Each row was made from one small tree. The marks that hang from a mark follow it in brackets, in the order of their numbers. Every link used is in the known rows. Write each row's tree.
In the rows, zero is written as 100.
Known rows
Z192[Z61[Z44[Z298] Z156 Z163 Z454] Z536[Z15]]: [108,  84,  58,  98,  77,  82, 105, 100,  90, 117,  74, 110, 140,  82, 104,
 106,  52,  50]
Z454[Z61[Z44 Z156 Z163]]: [107,  82, 105, 109,  98,  90, 114,  99,  96, 129,  82, 122, 130,  86, 107,
 108,  41,  89]
Z192[Z61[Z44 Z156 Z163 Z454] Z536[Z15]]: [ 95,  75,  74, 102,  63,  84, 107,  99,  91, 119,  86, 113, 137,  79, 103,
 109,  53,  60]
Z163[Z61[Z44 Z156 Z192[Z536]]]: [105,  67, 114, 104,  78,  68, 103, 111,  96, 100,  94, 114, 133, 106,  94,
 106,  83,  65]
Z163[Z61[Z156]]: [111,  85, 116,  94, 106,  97, 100, 106,  96, 112,  99, 111, 104,  99,  99,
 102, 101,  79]
Z44[Z61[Z192[Z536] Z454] Z298]: [114,  81,  60, 107,  89,  97,  90,  97,  89,  75,  78,  97,  98, 125, 111,
  96,  82,  78]
Z156[Z61[Z44 Z192[Z536]]]: [ 96,  80,  91, 107,  56,  72,  99,  99,  93,  83,  98, 106, 125, 114,  97,
 102,  96,  83]
Z44[Z61 Z298]: [117, 100,  78, 103, 119,  99,  87,  95,  99,  92,  82,  96,  96, 113, 111,
  94,  96,  91]
Z454[Z61[Z163]]: [105,  94, 103, 107, 101,  94, 118,  96,  96, 115,  90, 105, 109,  98, 118,
 102,  67,  97]
Z156[Z61[Z44[Z298] Z163 Z192[Z536[Z15]] Z454]]: [105,  87,  49, 103,  64,  77, 112,  93,  88, 110,  74, 105, 148, 116, 111,
  99,  63,  56]
Z298[Z44[Z61[Z163 Z454]]]: [103,  86,  76,  91, 109,  96, 110,  96,  90, 103,  79,  94, 104,  87, 118,
  91,  60,  98]
Z156[Z61[Z44 Z163 Z192[Z536[Z15]] Z454]]: [ 92,  78,  64, 107,  50,  78, 114,  93,  89, 113,  87, 108, 146, 113, 111,
 101,  66,  65]
Z454[Z61[Z44]]: [105,  92, 108, 112,  90,  88,  98,  91,  94, 104,  86, 112, 115,  93, 106,
 103,  62,  95]
Z61[Z163 Z192[Z536] Z454]: [ 95,  80,  74, 103,  77,  93, 119, 106,  90, 100,  92, 102, 116, 106, 108,
 102,  71,  83]
Z44[Z61]: [105,  91,  93, 106, 104, 100,  89,  94, 100,  95,  96,  99,  92, 110, 110,
  97,  98, 101]
Z298[Z44[Z61]]: [102,  91, 101,  95, 110,  88,  97,  96, 102,  85,  90,  89,  96, 101, 109,
  92,  93, 108]
Z163[Z61[Z44 Z192 Z454]]: [105,  74,  91,  96,  88,  87, 102, 104,  83, 106,  82, 114, 127,  95, 104,
 100,  79,  71]
Z15[Z536]: [108, 114,  99,  95,  92,  99, 105, 103,  95,  89, 102,  91, 111, 103,  99,
  99, 110,  94]
Z454[Z61[Z44 Z156 Z163 Z192[Z536]]]: [102,  67, 104, 116,  74,  73, 122, 106,  99, 111,  86, 119, 138, 104, 106,
 111,  44,  82]

Write each row's tree
[106,  66,  89, 106, 107,  99, 116, 112, 104, 113,  90, 112, 116, 116, 112,
 105,  86,  97]
Z44[Z61[Z156 Z163 Z192]]
[111,  81,  60,  94,  82,  84, 103, 106,  83, 106,  72, 112, 127,  70,  98,
 105,  49,  58]
Z192[Z61[Z44[Z298] Z156 Z163 Z454] Z536]
[104,  77,  77,  88,  90, 112, 112, 108,  86, 114,  90, 115, 106,  74, 104,
 107,  78,  85]
Z192[Z61[Z156 Z163 Z454]]
[102,  90,  94,  94, 116,  81, 114, 100, 102, 102,  87,  90, 110,  95, 116,
  92,  78, 103]
Z298[Z44[Z61[Z163]]]
[100,  76,  93, 114,  82,  85,  96, 101, 102,  78,  99,  96, 101, 128, 109,
 100, 102,  93]
Z44[Z61[Z192[Z536]]]
[102,  76,  86, 106, 106,  90, 116, 107, 103, 107,  91, 103, 115, 116, 118,
 100,  92,  99]
Z44[Z61[Z163 Z192]]
[118, 100,  95,  95, 114,  74,  94, 100,  91, 107,  77, 104, 127,  90, 101,
  95,  84,  64]
Z163[Z61[Z44[Z298]]]
[110,  95,  74,  92, 106,  74, 111, 107,  94, 110,  76, 104, 133,  72, 104,
 102,  78,  75]
Z192[Z61[Z44[Z298] Z163]]
[ 98,  65,  78, 101,  82,  87, 118, 101, 102, 104,  83,  98, 126, 117, 116,
 100,  60,  81]
Z298[Z44[Z61[Z156 Z163 Z192[Z536[Z15]] Z454]]]
[115,  75,  89, 113,  89,  72, 119, 107,  97, 108,  72, 116, 141, 108, 106,
 108,  41,  72]
Z454[Z61[Z44[Z298] Z156 Z163 Z192[Z536]]]
[101,  79, 103, 114,  78,  79, 125, 102,  98,  97,  93, 102, 118, 117, 117,
 105,  71,  90]
Z454[Z61[Z163 Z192[Z536]]]
[110,  88,  63,  98,  98,  98, 102, 103,  88,  98,  71, 110, 126,  98,  98,
 101,  69,  81]
Z61[Z44[Z298] Z192 Z454]
[101,  71,  82, 100,  84, 108, 103, 108,  91, 108,  84, 123, 123,  94,  91,
 109,  66,  90]
Z61[Z44 Z156 Z192 Z454]
[101,  73, 105, 116,  74,  84, 127, 101, 107, 116,  95, 110, 131, 127, 115,
 110,  67,  80]
Z454[Z61[Z156 Z163 Z192[Z536[Z15]]]]
[119,  79,  95, 107, 100,  91, 107, 104,  98, 102,  72, 121, 127, 109, 100,
 108,  64,  86]
Z454[Z61[Z44[Z298] Z156 Z192]]
[114,  75,  62, 110,  85, 104,  92,  96,  98,  92,  79, 104, 111, 135, 111,
 102,  78,  68]
Z44[Z61[Z156 Z192[Z536[Z15]] Z454] Z298]
[110,  72, 115,  95, 101,  95, 110, 114,  98, 106,  98, 113, 114, 112, 100,
 105, 109,  81]
Z163[Z61[Z156 Z192]]
[110, 104,  75,  99, 116,  78, 111, 104,  98, 121,  75, 105, 136,  85, 103,
  98,  61,  79]
Z61[Z44[Z298] Z163]
